Each row comes from the steps of one path. Every step used is in the known rows, and no mark comes twice. Write the path behind each row, first mark first.
Known rows
dimoru/bedat/minu/guro: [ -3,  10,   0,  -2, -37, -24, -12,  -7,  -3, -15,  -6, -20,  -9,  -3,  -6,
  11,  -7,   6,  -9,  19,  -4,   7, -15,  11,  39]
soni/sokido/bedat: [ -2,   6,   5,  -7,  29,  -7, -14,  -3,  19,   4,   0,  -2, -22,  -9,  -7,
 -32, -25,  18,   8,  -4,   0, -10,  -2,  -9, -10]
siro/bedat/dimoru/guro/soni/sokido: [ -5,   2,   9,  -6, -32, -13, -33,   0,   7,   2, -12,  25,   3,   0, -19,
 -10, -22,  11,   4,  14,   3,   5,  -5,   8,   8]
siro/bedat: [ -8,   7,   5,  -3, -28, -20, -19,   9,  13,   8,   6,   5, -22,   1, -21,
  18, -14,  12,  15,  17,   1,   0,  -2, -20,  25]
soni/bedat/dimoru/guro: [  3,   9,   5,  -6, -11, -11, -21,   0,  13, -13, -10,   6,  10,   5, -14,
 -24, -19,  12,   9,   5,  -1,  -7,  -6,  16, -35]
guro/minu: [ -9,  10,  -5,   2,  -9, -14,  -3, -19,  10, -14,  -3,  -1, -23,   1,  -7,
  13,   6,   8,  -1,  18,   4,   4, -14,   1,   0]
bedat/soni: [ -2,   4,  -6,  -3,  -3, -21, -12,  21,  11,  11,   1, -14, -21,   0,  -1,
   4,  -6,  14,   4,   9,   1,   3,  12, -24,   7]
siro/bedat/minu/guro/soni/sokido: [-12,   8,  -1, -11, -32, -18,  -8, -11,  -1,  11, -11,   3,  -8, -11,   5,
   7, -33,   8, -14,  10,   6,  20,   0,   0,  44]
siro/bedat/soni: [ -6,   2,  -3,   3, -20, -25, -23,  26,  14,  28,  -2,  -4, -18,   5, -11,
  16,  -7,  16,  14,  17,  -1,   4,  11, -39,  19]
dimoru/guro: [ -3,   5,  13,   5, -26, -16, -17,   1,  14, -27,  -1,  -1,  -7,  -1, -29,
  -1, -16,  10,  12,  13,   6,   8, -12,  -2, -13]
guro/soni: [ -4,  10,  -1,  -7, -25, -14, -12,  -8,   6,  -2,   9,  -5, -21, -11, -14,
  -5,  -9,   8, -11,   7,   4,  -1,   7,   5,  23]
soni/sokido: [ -6,  10,   4, -12,  16, -14, -11,   3,  16,  -5,   1,   0, -23,  -9,  -7,
 -19, -29,  16,   2,  -2,   6,  -3, -10,  -6,  -7]
minu/guro/soni: [ -8,  15, -10, -16, -45, -15,  -5, -11,   4, -19,  11,  -6, -15, -15,  -1,
  18, -13,   4, -19,  11,   5,   7,   3,  15,  35]
minu/guro/soni/bedat/siro: [ -9,  19,  -7, -26, -38,  -6,   7,  -6,   1, -24,  -4,  -3,   9, -16,  10,
 -19,  -9,   5, -15,  -2,   6, -10,   3,  20,  12]
bedat/minu: [  0,   6,   9,  -4,  -4, -19,  -2,  -3,   5,  -1,  -5, -14, -11,  -3,  -5,
  -2, -21,  10,  -1,  10,   2,   8,   3,  -3,  16]
soni/sokido/bedat/dimoru/guro: [  4,   1,  11,  -7,  10,  -6, -22,  -2,  15,  -8, -15,   9,  -1,   0, -12,
 -32, -24,  16,  14,   2,  -7,  -8,  -1,   9, -28]
minu/guro: [ -9,  15,  -7, -15, -32, -18,  -1,  -2,  10, -24,   7,  -7, -18,  -9,   2,
  24, -23,   8,  -5,   8,   1,   4,  -5,   1,  18]
dimoru/bedat/minu/guro/soni/sokido: [ -5,  11,  -2,  -5, -25, -17, -15, -17,  -5,  -6, -10, -13,  -9, -13,   2,
 -15, -12,   5, -24,   9,   3,   9, -16,  23,  37]
dimoru/guro/minu: [ -7,   5,   6,  13, -22, -16, -12, -20,   9, -29,  -7,   4,  -6,   5, -23,
   5,   5,   6,   7,  23,   6,  12, -28,   9, -19]
sokido/bedat/soni/guro/minu: [ -3,  -1, -25,  12,  27,  -7,   0, -11,  12,  12, -24, -20,  -9,  13,   4,
  -7,  23,  10,   3,   8,  -5,  12,  11, -17, -23]
soni/sokido/bedat/minu: [  1,   4,  11,  -3,  35,  -9,  -5,  -8,  10,  11, -14, -10, -14,  -7,   0,
 -37, -24,  16,   4,  -4,  -2,   0,   0,  -8,  -2]
guro/soni/sokido/bedat/dimoru: [  2,   7,  -1, -19,  14,  -3, -18, -13,   8,  18,  -6,   6, -18, -11,   3,
 -32, -16,  14,  -7,  -1,  -7, -16,  14,  13,   6]
minu/guro/soni/sokido: [-11,  16,  -9, -22, -20, -12,  -5, -11,   7, -15,   2,   0, -18, -19,   4,
  -2, -28,   7, -22,  -3,   8,   8,  -3,  15,  16]
minu/guro/soni/sokido/bedat: [ -7,  13,  -6, -15,  -4,  -5,  -7, -16,   9,  -6,  -2,  -3, -22, -20,   4,
 -19, -17,   9, -16,  -4,   0,  -2,   0,   9,  14]

Which path is each row?
[ -1,   8,  -1,  -7, -23, -10,   2, -25,  -1,   4,  -6, -18,  -8, -13,   6,
  -2,  -5,   4, -17,   6,  -5,   6,  12,  14,  39]
sokido/bedat/minu/guro/soni
[ -9,   9, -22,   3,   3,  -9,   5, -18,  10, -21, -15,  -7, -11,   7,  -6,
   6,   3,   6,  -4,  10,   2,  15,  -4,   5, -19]
soni/guro/minu
[ -4,   8,  13, -16,  14,  -4,  -1,   9,  12,  -9, -13,  -1,  -7,  -9,   1,
 -40, -11,  18,  11,  -5,   1, -20,  -2,  -9,  -2]
soni/sokido/bedat/siro
[ -9,   8,   0,  -8, -53, -21,  -7, -12,  -2,   8,  -4,  -3,  -9,  -8,  -1,
  29, -12,   4, -11,  19,   1,  19,   5,   2,  59]
siro/bedat/minu/guro/soni
[ -6,  11,  -1, -18, -13, -15,   2, -19,  -3,  -6,  -9,  -8, -11, -17,  14,
  -9, -27,   6, -27,   0,   8,  15,   1,  16,  28]
bedat/minu/guro/soni/sokido
[ -7,   1, -27,   7,  11, -14,   3,  -1,   9,   1, -24, -17, -11,  11,   5,
   9,  14,   8,  -5,  11,   0,  22,   8, -13, -21]
bedat/soni/guro/minu
[  1,  12,   1,  -4,   1,  -9,  -5, -20,   1,  11,  -6, -14,   0, -10,  -3,
 -40, -16,   9, -15,   1,   7,   3,   8,  12,   2]
guro/soni/bedat/minu
[ -4,   8,   3, -13,  10, -10,   2, -12,   8,  -1, -19, -13, -10, -11,  13,
 -16, -28,  12,  -4,  -3,  -3,   7,  -3,  -2,   8]
soni/sokido/bedat/minu/guro
[ -2,   8,   3,  -9, -14, -13,   2, -13,   6,  -6, -11, -19,  -9,  -5,   7,
   6, -16,   8,  -2,   8,  -7,   6,   6,   4,  25]
sokido/bedat/minu/guro
[ -4,   3,  11,   0, -23, -22, -14,   1,   6,  19,  -6,  -4, -11,   2, -12,
  14, -15,  12,  12,  19,   1,  11,   2, -19,  32]
siro/bedat/minu
[ -1,   2,  22,  -5,  -9,   2, -11,  -5,   6, -16, -17,   5,   9, -10, -16,
 -52,  -5,  10,   4,  -1,   6, -11,  -7,  10,  -7]
dimoru/guro/soni/sokido/bedat/siro
[  1,  15,  -4, -20,   0, -12, -12,   0,  13,   2,  -5,   1,  -2,   0,   2,
 -17, -15,  14,   4,   2,  -4, -16,   9,  11, -20]
soni/bedat/dimoru
[ -1,   3,  13,   5,   3,  -3, -23, -16,  12,  -5,  -6,   3,  -8, -11, -24,
 -48, -17,  11,   0,   1,   6,   0,  -9,   5, -16]
dimoru/guro/soni/sokido/bedat
[  1,   6,  13,   6, -14, -22, -19,  -3,   3,  -3,  -4, -19, -10,   2, -18,
  -8,  -4,  10,   3,  20,  -1,   1, -10,   6,  26]
dimoru/bedat/minu
[  1,   2,  -4,   4,  10, -14, -15,  14,  16,  19,  -4, -19, -21,   0,  -5,
 -13,   1,  17,   9,   6,  -7,  -7,  17, -28,   0]
sokido/bedat/soni
[ -3,   1,   7,  -1, -60, -15, -34,  -3,   3,   3,  -4,  19,   3,   3, -25,
  12,  -3,   6,   6,  23,  -2,   1,   3,  10,  21]
siro/bedat/dimoru/guro/soni
[  3,  -2, -20,   3,  23,  -8,  -6,  13,  16,  17, -16, -25,  -8,   6,   1,
 -12,   0,  14,   5,  -2,  -8,   1,  25, -21, -17]
sokido/bedat/soni/guro
[ -8,  19, -14, -17, -21,  -9,  -4, -20,   7, -13,   7,  -8,  -3, -16,   2,
 -14, -16,   6, -19,  -2,   6,   0,   4,  19,   5]
minu/guro/soni/bedat
[ -1,   2,  10,  -2, -48, -20, -33,  12,  11,  -2,  -8,  18,   5,  10, -25,
  20, -16,  11,  21,  26,  -5,   1,  -3,  -2,   7]
siro/bedat/dimoru/guro
[  2,   3,   9,  -3,  22,  -5,  -7, -23,   3,  18, -10, -10, -14, -13,   0,
 -48, -17,  12, -12,  -2,   2,   1,   7,   3,  10]
guro/soni/sokido/bedat/minu
[  1,   0, -21,   9,  -8, -20, -19,  19,   9,   3, -13, -27,  -9,  14, -13,
  -7,   5,  11,   1,  12,  -3,   5,   9, -10,  -2]
dimoru/bedat/soni/guro
[  0,  15,  -7, -20,  -5,  -9, -15, -13,   5,   8,   3,   1,  -4,  -7,   3,
 -26, -14,  11, -11,   1,  -2, -16,  16,  26,  -3]
guro/soni/bedat/dimoru
[  3,   4,  10,  -7, -28, -16, -20,   4,   9, -18,  -5,  10,   0,   6, -15,
   4, -17,  10,   9,  16,  -4,  -1,  -2,  13,  -7]
bedat/dimoru/guro
[ -5,  15,  -4, -13,  -9, -15,   6, -14,   5,  -8,  -8, -17,   4,  -7,  12,
 -10, -27,   9,  -9,   2,   1,   8,   0,  11,   2]
soni/bedat/minu/guro
[  5,   0,  14,  -1, -12,  -9, -24,  -2,  12,  -9, -12,   2,  -1,   6, -18,
 -10,  -7,  11,  17,  13, -11, -10,   2,   7, -12]
sokido/bedat/dimoru/guro
[ -3,  19, -19, -27, -27, -10,  -7, -16,   3,  -2,  -1,  -1,   2, -12,  14,
  -2, -12,   6, -19,   3,  -4,  -9,  16,  33,   8]
minu/guro/soni/bedat/dimoru
